What can hang from each mark
B: G M
X: U
Y: W
U: G N T
M: B W
G: B
N: J U
T: A W
W: M T Y

Each row was made from one small tree. The marks that hang from a mark follow it in brackets, in alphabetical order. Every link used is in the known rows. Write each row's tree.
In the rows, 128 means zero.
Known rows
N[J U[G]]: [146 107 149 157 124 154  86 101 115 161 200 100 117 130  91 164 124 129
  96 109  53 108  86]
M[B[G] W[T[A] Y]]: [144 103 127 104 100 108 108 139 132 122  64 123  87 176  99  89  97  92
 129 127 252 153 132]
N[J U[G[B] T[A]]]: [103 125 136 136 135 154  92  81  75 156 203  85 129 143  73 174 130 131
  96 123  51  96  82]
B[G M[W]]: [140  83 120 122  94 136 106 130 106 109  79 114 118 141 125 106 115  96
  99 126 160 155 106]
M[W[T[A]]]: [129  96 140 102 107 114 104 108 111 137  73 111 105 178 101 125  95 114
 148 138 199 135 120]
X[U]: [135 102 148 123 106 131 109  98 103 148 129 112 120 161 105 176 116 117
 123 131 114 118 123]
W[M]: [145 117 146 126 104 127 107 121 140 126 120 119 119 140 106 126 136 114
 125 145 131 132 118]
G[B[M[W]]]: [129 102 117 110 101 139 112 125  87 123 108 113 126 131 121  70 130  99
  90 140 128 152  89]
G[B[M[W[Y]]]]: [130 109 124  99  98 133 113 129  78 122 110 125 117 126 111  45 129  97
 101 138 145 155 100]
X[U[N T[W[Y]]]]: [104 126 145  93 106 131 104  90  59 160 148 139 105 162  74 184 138 123
 128 142 102 103 141]
Y[W]: [158 118 141 115 100 129 102 117 120 127  94 137 117 150 109 127 117 113
 125 131 133 143 125]
U[G[B[M]] N T]: [ 95 117 112 118 118 151  96 107  86 144 176 109 116 123  99 132 159 120
  55 132  22 104  83]
N[J]: [149  96 150 145 115 147 111 106 114 144 144 106 140 146 114 168 100 126
 115 127  92 132 100]
N[J U[G T[W]]]: [117 131 141 144 122 156  80  95  75 166 204 111 120 138  70 180 137 129
  97 122  57  99 100]
U[G N[J]]: [138  99 137 139 123 155  95 107 132 164 202 108 117 133 103 192 135 131
  81 117  33 111  94]
G[B[M[W[T[A] Y]]]]: [113 103 127  85 104 114 113 122  87 115  81 114 107 147 102  55 112 100
 126 143 187 148 103]
M[W[Y]]: [149 112 147 105  96 131 106 121  89 143 108 137 106 150 100  86 111 106
 133 133 172 147 131]
G[B[M[W[T Y]]]]: [126 102 118 100  98 121 111 128  89 120  88 126 108 134 107  28 121  99
 107 136 164 151  98]
W[M Y]: [145 126 156 113  99 120 108 127 128 125 122 134 106 136  92  94 134 110
 141 143 154 136 132]
Y[W[M[B] T[A]]]: [155 126 135 104 102 101 100 135 165 105  62 131  82 169  94 101 110 108
 143 146 209 141 138]
B[G M[W[T[A] Y]]]: [123  85 130  96  95 109 107 128 106 101  51 116  97 157 105  84  95  97
 137 128 223 151 120]
Y[W[M T]]: [156 120 129 114  97 109  98 123 154 111  68 141  94 152  94  85 122 114
 141 140 169 139 134]
U[N[J] T[A]]: [108 100 156 120 129 148 112  78  84 150 145 101 129 167  94 225 103 144
 125 138  67 101 106]

Which tree is each row?
[126 141 143  87 100 106 107 148 139 111 113 125 106 159  86 147 145  87
 144 153 235 150 143]  T[A W[M[B[G]] Y]]
[163 109 126 119  93 131 109 148 121 130  99 135  99 152 110  80 116  88
 101 123 203 163 130]  M[B[G] W[Y]]
[125  94 149  89  97 110 106 124  91 115  63 120  88 156  98  72  87 108
 148 138 208 143 121]  B[M[W[T[A] Y]]]
[ 97 120 113 119 109 144  98  98  65 143 166 101 114 140  90 140 140 113
  72 130  63 105 109]  X[U[G[B[M]] T]]
[141 120 139  96 103 100 100 116 151 106  61 129  93 166  89 115 112 116
 161 145 195 135 137]  Y[W[M T[A]]]
[134 113 131 151 128 156  91 100 110 158 212  96 129 121  92 142 141 123
  79 113  42 113  72]  N[J U[G[B]]]
[119 107 162  98 111  99 108 111 118 129  84 115 105 170  93 126  95 117
 163 136 194 126 124]  W[T[A] Y]
[123  76 121 108  99 115 106 123 117 102  49 104 108 161 116 110  97 100
 125 129 204 147 107]  B[G M[W[T[A]]]]
[106 132 147  97 109 133 103 106  73 153 141 144 116 150  84 161 144 121
 123 145 104 114 127]  U[N T[W[Y]]]
[167 118 114 125  95 109  99 144 180 100  61 141  88 153 103  80 122  99
 115 132 194 150 132]  Y[W[M[B[G]] T]]
[139 118 147 113 100 103 105 126 144 121  92 136  93 146  88  71 120 113
 149 139 180 131 130]  W[M T Y]
[114 118 154 142 131 152  86  80  81 158 191  89 116 150  72 197 112 138
 113 120  62  91  96]  N[J U[G T[A]]]
[143 104 139 106  97 116 103 120 103 141  82 137  94 159  95  67 102 110
 141 130 194 142 129]  M[W[T Y]]
[136 106 131 121 108 101 108 137 182 104  72 104  99 170 104 131 116 102
 127 141 212 135 119]  W[M[B[G]] T[A]]
[143 141 132 107  93 116 106 157 144 119 121 141 107 140  93 109 155  86
 118 145 203 154 138]  T[W[M[B[G]] Y]]
[163 100 118 132  97 138 107 142 132 130  96 121 111 156 123 110 118  91
  86 125 180 158 117]  M[B[G] W]
[126 103 136 119 113 139  96  98 119 166 182 112 100 150  94 201 143 123
  92 121  60 100 119]  X[U[G N]]
[137 111 143  99 107 106 100 110 130 118  60 124 104 174 100 136  97 117
 154 136 181 135 127]  Y[W[T[A]]]
[154 118 123 108 100 100 102 137 176  95  51 127  87 168  97 109 115 101
 135 138 220 147 137]  Y[W[M[B[G]] T[A]]]
[143 131 123 119  97 122 104 151 154 120 121 127 118 145 105 139 156  89
 105 147 181 150 124]  T[W[M[B[G]]]]
[138  84 132 117  96 124 103 126 104 121  66 120  99 148 116  73  97 110
 117 134 165 142 104]  B[M[W[T]]]
[133  96 136 132 119 151  98  92 116 170 201 106 107 147  91 215 129 131
  90 115  37 101 113]  X[U[G N[J]]]
[103 132 148 128 127 148  82  88  72 160 198  97 119 152  63 210 129 130
 118 129  84  96 103]  N[J U[G T[A W]]]
[161 131 153 120  98 122 109 147 146 123 122 135  93 138  98  79 130 102
 120 142 170 143 132]  W[M[B] Y]
[ 71 142 116  86 124 137  94  99  82 158 188 107 125 152  77 202 173 115
  90 148  76 104 105]  U[G[B] N T[A W]]
[103 111 143 123 131 153  96  85  93 162 190  94 117 157  83 229 121 141
 100 128  43  92 106]  U[G N[J] T[A]]
